What can hang from each mark
laves: neke rari tarol
rari: muve neke tarol
neke: muve tarol
muve: laves rari tarol
tarol: rari
ruzi: muve rari tarol
nozos: muve rari tarol

Every row comes from one small tree of marks. The marks that hang from a mark follow it in brackets, in alphabetical order. Every link used is in the known rows. Which tree was each row made from?
Known rows
ruzi[muve[laves tarol[rari[neke]]]]: [.12, -.03, .08, -.28, -.15, .12, -.04, -.03, -.11, -.27, -.12, -.32, -.16, .11, -.21, .01, -.18, -.13, -.12, .42, -.04, -.23, .04, .23]
nozos[muve[laves] tarol[rari]]: [.05, .07, -.01, -.02, .05, .13, .12, -.01, .16, -.15, -.02, -.25, .09, .17, .05, -.09, -.29, .06, -.13, .37, -.02, .07, .00, -.11]
neke[muve[laves[tarol]]]: [.06, .03, -.12, -.14, .01, .05, -.12, -.07, .08, .13, -.20, .03, .02, .08, -.05, -.07, -.50, -.21, .11, .26, .25, .07, -.05, -.25]
laves[neke[muve] tarol[rari]]: [.15, -.34, .00, -.15, -.03, .04, -.24, -.18, .08, .61, .03, -.02, -.12, .11, -.29, -.02, -.25, -.19, -.36, .36, -.02, .20, -.11, -.32]
laves[neke[muve[tarol[rari]]]]: [.09, -.18, .01, -.19, -.07, .06, -.13, -.09, .06, .31, .01, -.02, -.18, .00, -.15, .01, -.10, -.04, -.28, .26, .13, .03, -.09, -.04]
muve[laves]: [.08, .11, .00, -.10, -.05, .04, .07, -.04, -.04, -.09, -.13, -.07, .05, .00, .03, -.05, -.34, -.04, .21, .32, .11, -.03, .03, -.07]
rari[muve neke tarol]: [-.25, -.22, -.18, -.28, .03, .10, -.32, .08, .25, -.10, -.29, -.19, -.04, -.05, .15, .05, -.38, -.19, -.19, .45, -.38, .18, .12, .17]
laves[neke rari[tarol]]: [.05, -.25, -.07, -.19, .00, .00, .11, -.13, .02, .67, -.07, -.02, -.35, -.07, -.04, .15, -.16, .11, -.20, .25, -.17, .18, .02, -.10]
tarol[rari[muve neke]]: [-.04, -.17, .05, -.28, -.09, .06, -.33, .00, .14, -.16, -.08, -.33, .20, -.06, -.02, .02, -.15, -.15, -.21, .58, -.39, .18, .03, -.05]
ruzi[muve[laves rari] tarol]: [.02, .08, .10, -.10, -.11, .11, .08, -.14, -.09, .09, -.11, -.09, .09, .06, -.37, .00, -.23, -.19, .11, .10, .28, -.11, .10, -.01]
neke[tarol]: [-.06, .01, -.05, -.12, .05, .01, -.04, .07, .03, .00, -.09, -.10, .07, -.11, .06, .05, .13, .00, -.01, -.10, .19, .00, -.04, .22]
ruzi[muve[laves] tarol[rari]]: [.19, .07, .10, -.19, -.15, .11, -.09, -.18, -.10, -.02, -.05, -.22, .08, .04, -.47, -.02, -.06, -.21, -.08, .30, .17, -.12, .03, -.06]
ruzi[muve[rari[neke]]]: [-.13, -.10, .07, -.02, -.05, .06, -.01, -.01, .00, -.05, -.07, -.17, -.05, .10, -.16, .05, -.07, -.09, -.08, -.07, -.12, -.04, .07, .13]
nozos[muve[laves]]: [.01, .07, -.01, -.04, .03, .05, .07, -.02, .06, -.02, .01, -.05, -.04, .10, .02, -.04, -.36, .04, -.02, .30, .11, .03, .06, -.23]
laves[neke tarol]: [.09, -.39, .00, -.02, .01, -.01, -.05, -.14, -.07, .69, .06, .12, -.26, .18, -.17, .02, -.20, -.06, -.20, .22, -.12, .07, .00, -.14]
nozos[muve rari[neke tarol]]: [-.27, -.18, -.22, -.07, .05, .10, -.14, .19, .20, -.04, .04, -.14, -.03, .10, .07, .07, -.53, .03, -.37, .40, -.11, .17, .09, -.07]
muve[laves tarol]: [.10, .08, .02, -.25, -.09, .08, .14, .02, -.12, -.15, -.14, -.08, -.10, .04, .06, -.03, -.36, -.06, .15, .41, .18, -.22, .05, .19]
laves[neke[muve[tarol]]]: [.04, -.18, -.04, -.12, -.03, .04, -.09, -.07, .04, .36, -.02, .08, -.26, .04, -.07, .02, -.15, .00, -.19, .15, .17, -.01, -.06, .00]
neke[muve[laves[rari] tarol]]: [.09, .09, -.08, -.31, -.05, .06, .05, -.02, .00, .09, -.23, -.05, -.10, -.02, .06, .02, -.40, -.06, .13, .35, .27, -.04, -.02, -.06]
laves[rari[muve]]: [-.03, -.13, -.04, -.23, .01, -.01, -.02, -.03, -.05, .26, -.13, -.13, .00, -.09, .05, .07, -.05, .07, -.01, .31, -.23, .14, .06, -.18]
ruzi[muve[laves] rari[neke] tarol]: [.04, -.24, -.04, -.03, -.17, .04, -.05, -.21, -.04, .30, -.26, -.10, -.09, .08, -.33, .01, -.07, -.17, .07, .42, -.20, -.12, .10, -.02]
neke[muve[tarol[rari]]]: [.06, .04, -.02, -.22, -.05, .08, -.14, .01, .11, -.11, -.08, -.10, .01, -.03, -.09, -.02, -.09, -.14, -.18, .15, .21, -.02, -.10, .03]
neke[muve tarol]: [-.09, .07, -.16, -.16, .08, .03, -.19, .06, .17, .01, -.19, -.05, .10, -.13, .04, .02, .00, -.09, -.03, -.15, .41, .08, -.12, .09]
tarol[rari]: [.10, .01, .11, -.12, -.07, .03, -.08, -.04, .05, -.11, .06, -.20, .15, -.07, -.15, -.01, .06, -.08, -.19, .21, -.09, .08, -.06, -.09]

Which tree is each row?
[-.16, -.06, -.22, -.18, .03, .08, -.26, .05, .35, -.03, -.24, -.05, -.10, -.02, .12, .08, -.42, -.20, -.12, .16, -.07, .17, .01, .13] | rari[neke[muve] tarol]
[-.19, -.12, -.19, -.09, -.03, .05, -.25, .15, .09, -.06, -.03, -.07, .14, .04, .05, .05, -.41, -.03, -.08, .31, .00, .12, -.01, -.08] | nozos[rari[neke[muve]]]
[.02, -.33, .01, -.24, -.04, .04, -.29, -.04, .07, .17, -.06, -.20, .09, .10, -.11, .01, -.27, -.26, -.24, .55, -.39, .16, .04, -.12] | laves[tarol[rari[muve neke]]]
[-.12, -.32, -.14, .00, -.04, .01, -.04, -.05, .21, .21, -.27, -.08, -.13, -.06, .03, .02, -.08, -.10, -.11, .27, -.44, .12, .03, .06] | ruzi[rari[neke tarol]]
[-.22, -.07, .00, -.13, -.02, .08, .01, .05, .24, .00, -.15, -.12, .06, -.04, .08, .09, -.41, -.16, -.04, .11, -.16, .17, .08, .17] | muve[rari[neke tarol]]
[-.10, .12, .01, -.19, -.03, .13, .18, -.02, .13, -.08, -.24, -.15, .13, -.08, .01, -.03, -.62, -.16, .14, .27, .15, .10, .06, -.01] | muve[laves rari[tarol]]
[.08, -.12, .08, -.30, -.10, .09, -.20, -.11, .02, -.01, -.10, -.30, .15, -.09, -.14, -.07, -.25, -.11, -.18, .68, -.14, .14, -.01, -.23] | tarol[rari[muve[laves[neke]]]]
[-.19, .08, -.08, -.16, .07, .07, -.10, .07, .22, .04, -.20, -.09, .23, -.16, .02, .03, -.12, -.13, .00, -.19, .44, .15, -.10, .07] | neke[muve[rari] tarol]
[.10, -.01, -.12, -.21, .00, .03, -.04, -.10, .04, .33, -.22, .00, -.02, .04, -.03, .00, -.50, -.13, .13, .33, .17, .12, -.03, -.32] | neke[muve[laves[rari tarol]]]
[-.09, -.14, -.13, -.29, .05, .04, -.03, -.01, .06, .25, -.23, -.16, -.08, -.13, .06, .08, -.16, .00, -.13, .30, -.24, .19, .07, -.08] | laves[rari[muve tarol]]
[.04, -.07, .00, -.04, .01, .05, .06, -.09, .05, .23, .04, -.02, -.16, .12, -.03, -.03, -.38, .09, -.11, .38, .09, .06, .05, -.27] | nozos[muve[laves[neke]]]
[-.14, -.04, -.14, -.19, .02, .02, -.28, .09, .23, .00, -.19, -.08, .04, -.05, .16, .12, -.18, -.12, .02, .08, .08, .11, -.04, .19] | rari[neke[muve tarol]]
[.00, .03, .11, -.17, -.10, .13, .19, -.01, -.15, -.16, -.15, -.21, -.10, .10, -.20, -.03, -.25, -.10, .01, .13, .18, -.24, .07, .21] | ruzi[muve[laves rari tarol]]
[-.16, -.02, -.21, -.11, .04, .14, .01, .13, .09, -.10, -.04, -.16, .03, .06, -.01, -.04, -.66, .04, -.24, .49, .17, .11, .06, -.22] | nozos[muve[laves] rari[tarol]]
[-.04, -.13, -.11, -.24, -.01, .00, .02, .00, .12, .27, -.16, -.11, -.18, -.06, .13, .20, -.26, .01, -.03, .28, -.33, .17, .08, .06] | laves[rari[neke tarol]]
[.06, -.20, .05, -.18, -.03, .03, -.11, -.06, .03, .32, .03, -.15, -.03, -.10, -.13, .06, .09, .02, -.25, .20, .06, .10, -.09, .06] | laves[neke[tarol[rari]]]
[-.08, .08, .07, -.04, .01, .08, .17, -.02, .11, .01, -.02, -.09, .09, .07, .00, -.04, -.48, .00, .01, .26, .14, .10, .07, -.25] | nozos[muve[laves rari]]
[.03, -.19, -.10, -.25, .03, -.02, -.05, -.09, .05, .71, -.12, -.02, -.19, -.13, -.01, .16, -.03, .12, -.10, .12, .16, .20, -.09, -.12] | laves[neke[muve tarol] rari]
[-.14, -.42, -.07, -.13, -.08, .02, -.13, -.02, .06, .14, -.28, -.14, -.07, -.02, .07, -.01, -.03, -.08, -.09, .52, -.51, .01, .08, .08] | ruzi[rari[muve[tarol] neke]]
[-.16, -.09, .05, -.08, -.03, .07, -.03, .03, .02, -.04, -.11, -.22, -.01, .03, -.14, .08, .00, -.09, -.08, -.13, -.02, -.03, .04, .24] | ruzi[muve[rari[neke[tarol]]]]
[-.05, -.03, .09, -.20, -.05, .08, .14, -.07, .02, .25, -.16, -.13, .11, -.08, -.02, .02, -.46, -.04, .14, .31, .24, .09, .01, -.01] | muve[laves[neke[tarol]] rari]
[.03, -.04, .02, -.20, -.09, .04, -.28, -.02, .22, -.12, -.04, -.21, .14, -.04, -.06, .05, -.17, -.17, -.16, .35, -.15, .17, -.06, -.08] | tarol[rari[neke[muve]]]
[-.31, -.23, -.24, -.05, .05, .13, -.17, .22, .07, -.16, -.14, -.22, .21, .14, .22, .00, -.37, .06, -.10, .42, -.30, .10, .07, .15] | nozos[rari[muve neke] tarol]
[-.18, -.11, .00, -.06, -.02, .10, -.02, .01, .09, -.07, -.15, -.20, -.11, .06, -.17, .06, -.16, -.14, -.18, -.07, -.12, .00, .07, .20] | ruzi[muve[rari[neke tarol]]]
[-.05, -.04, .05, -.04, .03, .07, .15, -.04, .08, .21, -.01, -.06, .04, .17, -.06, -.05, -.59, -.08, -.04, .32, .09, .12, .09, -.31] | nozos[muve[laves[tarol] rari]]
